What can hang from each mark:
k214: k226 k808
k827: k582 k808
k582: k226 k808 k827
k226: k214 k791 k930
k808: k582 k827

Each row was made from one small tree. The marks that hang from a mark follow it in brackets, in the order of their numbers. Every link used is in the known rows. Write each row's tree.
In the rows, zero is written as 128.
Known rows:
k808{k582}: [167 187 156 109 114 136 138 126 143 116 115 124  98 117 128  89 177 184
 162 124 112 117]
k214{k226{k791 k930} k808}: [110 108 191  82 150 159 104 118 132 149 125 145 143 110 104 134 200 156
 104  93  75  99]
k827{k582{k226} k808}: [195 148 145 110  85 104 138 133 172  82  60 146 129 131 109 131 126 170
 162 141  71 102]
k214{k226{k930} k808}: [118 134 169  87 125 148 107 135 130 149 104 155 151 117 115 138 160 178
 131  75  79  87]
k808{k582{k226{k930} k827}}: [150 149 173  77 119 140 147  99 116 136 154 108 102 120 120 125 109 120
 168 134 147 145]
k582{k808}: [152 184 150 140  97 126 165 143 145 110 116  82 108 117 164  82 146 190
 147 135 116 126]
k827{k582{k226{k214}} k808}: [186 135 138 135 128 133 124 141 172  85  84 139 121  97 101 133 134 143
 159 142  72 121]
k214{k226{k791} k808{k827}}: [161  82 171 106 145 171  95 137 133 131 113 150 151 119 120 163 187 177
 101 109 105 101]
k808{k582{k226{k791}} k827}: [189 110 181  92 140 165 160  91 143 107 161 126 102 113 111 142 176 132
 108 161 138 151]
k808{k827}: [166 155 146 115 125 116 142 138 147 119 112 134 102 140 175 100 171 201
 132 103 152 144]
k827{k582{k226{k791}} k808}: [185 130 163 109 111 118 134 119 179  76  83 142 121 125  90 131 169 145
 133 155  67 114]
k582{k827{k808}}: [184 174 129 116 119 107  96 152 147 116  66 110  99 143 168 101 135 193
 176 114 143 117]
k226{k214 k791 k930}: [113 145 185 116 200 141 131 110 156 150 159 124  81  88 133  79 231 130
 101  95 127 162]
k582{k226{k930} k808}: [133 156 175 108 102 126 205 103 143 124 153  86 110 105 140 110 115 143
 127 139 112 144]
k582{k808{k827}}: [167 154 147 137 114 126 169 130 139 106 124 104 113 131 179 109 147 182
 127 135 140 156]
k827{k582 k808}: [184 171 131 122 101  91 116 145 170  81  47 155 123 152 122 113 171 190
 169 121  73 109]
k214{k226{k791}}: [126 138 185 120 115 150 117 144 160 139  97 128 118 113 116 104 201 170
 119 115  97  87]
k827{k808{k582{k226{k214}}}}: [200 139 149 124 149 165 123 121 163 107 119 124 102  75  95 131 126 134
 152 157  89 121]
k226{k214{k808{k582}} k791 k930}: [147 110 178  88 211 178 104  89 128 126 178 137 111  78  91 122 221 112
 110 110  90 144]
k808{k582 k827}: [182 151 148 104 134 136 142 116 138 114 128 143  98 135 143 115 172 175
 147 127 138 141]
k214{k226{k791} k808{k582 k827}}: [174  74 174  89 152 191  97 111 126 114 132 159 151 112  94 176 189 153
 115 136  93 104]
k808{k582{k226} k827}: [190 135 158  92 114 146 168 104 138 108 144 133 109 116 129 135 129 157
 132 146 135 144]

Write each row's tree:
[135 103 194  70 156 176 106  95 123 138 142 150 142 105  69 153 204 128
 116 111  68  99] => k214{k226{k791 k930} k808{k582}}
[165 110 149 109 123 156  93 147 132 127  94 159 158 126 134 161 150 200
 130 100 105  94] => k214{k226 k808{k827}}
[137 117 195  93 186 172 158  80 146 132 188 118  88  71  81 115 185  81
 105 136 110 161] => k808{k582{k226{k214 k791 k930}}}
[165 146 155  86 127 110 130 117 142 133 108 115 106 133 142 129 100 144
 155 115 140 136] => k582{k226{k930} k827{k808}}
[183 150 168  74 136 122 157  82 155 121 126 139 109 124  89 133 128 131
 140 128  86 127] => k827{k808{k582{k226{k930}}}}
[145  87 168  99 224 156 110  97 133 134 177 147 112  98 138 139 219 130
  81  87 128 171] => k226{k214{k808{k827}} k791 k930}
[153 113 175 152 122 164 164 123 161  80 144  88 118  69 106 126 157 104
 122 183  79 150] => k827{k582{k226{k214 k791} k808}}
[124 119 176  98 211 159 106 111 138 135 163 130 114  79 126 110 223 136
  98  87 107 145] => k226{k214{k808} k791 k930}
[189 130 166 104 125 134 114 128 155 118  97  98  96 122 139 127 132 152
 141 151 137 124] => k582{k226{k791} k827{k808}}
[132 127 190 100 125 139 176 101 129 131 170  61  94 111 144 116 127 105
 123 159 151 162] => k582{k226{k791 k930} k808 k827}
[142 103 161 105 152 126 157 105 145 112 147 159 119 110 122 144 149 108
 125 114 119 173] => k808{k827{k582{k226{k214 k930}}}}
[185  87 162 111 209 184  94 106 127 103 169 134 115  85 114 158 208 135
 109 127 116 150] => k226{k214{k808{k582 k827}} k791}
[101 137 195  95 143 144 131 115 149 157 124 142 113 123 113 107 209 149
 105  97 102 110] => k214{k226{k791 k930}}
[136 151 170 106  85 112 202 103 143  95 131 115 129 119 112 124 124 127
 143 146  84 145] => k827{k582{k226{k930} k808}}
[156 139 153 154  99 154 166 144 157  75 125  92 123  78 116 124 118 127
 148 170  88 145] => k827{k582{k226{k214} k808}}
[164  96 153  70 123 118 147  99 126  98 133 165 152 136 117 172 138 145
 127 109  96 144] => k214{k808{k827{k582{k226{k930}}}}}
[185 152 140  95 116 156  79 142 105 102 121 110 125 117 137 132 141 180
 188 128 133 112] => k214{k808{k582{k827}}}
[191 156 145 107  98 123 115 147 153 115  83 101 106 122 151 126  87 174
 167 144 138 115] => k582{k226 k827{k808}}
[178 133 157 128  96 140 187 123 146 103 142  88 120 112 161 133 104 166
 120 159 137 152] => k582{k226 k808{k827}}
[163 155 157 131  77 141 160 150 130 106 133  51 108 109 167 113  77 163
 164 167 152 137] => k582{k226 k808 k827}
[158 133 173 127  85 138 182 118 154  72 129  94 128 103 113 123 154 133
 128 179  82 126] => k827{k582{k226{k791} k808}}
[164  93 172 146 164 170 171 118 151 111 179  79 103  74 148 126 146 113
  82 173 138 180] => k582{k226{k214 k791} k808{k827}}
[138 151 167 106  98 128 182 116 124 128 149  68 107 116 156 120  89 128
 153 144 154 159] => k582{k226{k930} k808 k827}
[144 118 161  72 128 166  79 120 103 139 122 138 148 123  97 160 132 140
 172 105 106  95] => k214{k226{k930} k808{k582{k827}}}
[161 101 170  91 131 190  61 135 109 123 116 121 144 107  99 159 167 144
 158 140 105  87] => k214{k226{k791} k808{k582{k827}}}
[191 144 159  89 104 168 131 122 127  96 137 118 135  91 104 141 129 171
 148 140  87  99] => k214{k808{k582{k226}}}
[165 155 151 134  58 129 183 135 152  72 109  98 128 112 123 122 113 157
 156 164  81 125] => k827{k582{k226 k808}}
[161 124 174  80 154 117 128  99 150 135 123 110  91 135 130 129 140 119
 125 128 138 141] => k582{k226{k791 k930} k827{k808}}
[133  77 183  75 168 159 111 103 128 148 141 166 151 131 114 162 202 145
  89  93 105 119] => k214{k226{k791 k930} k808{k827}}
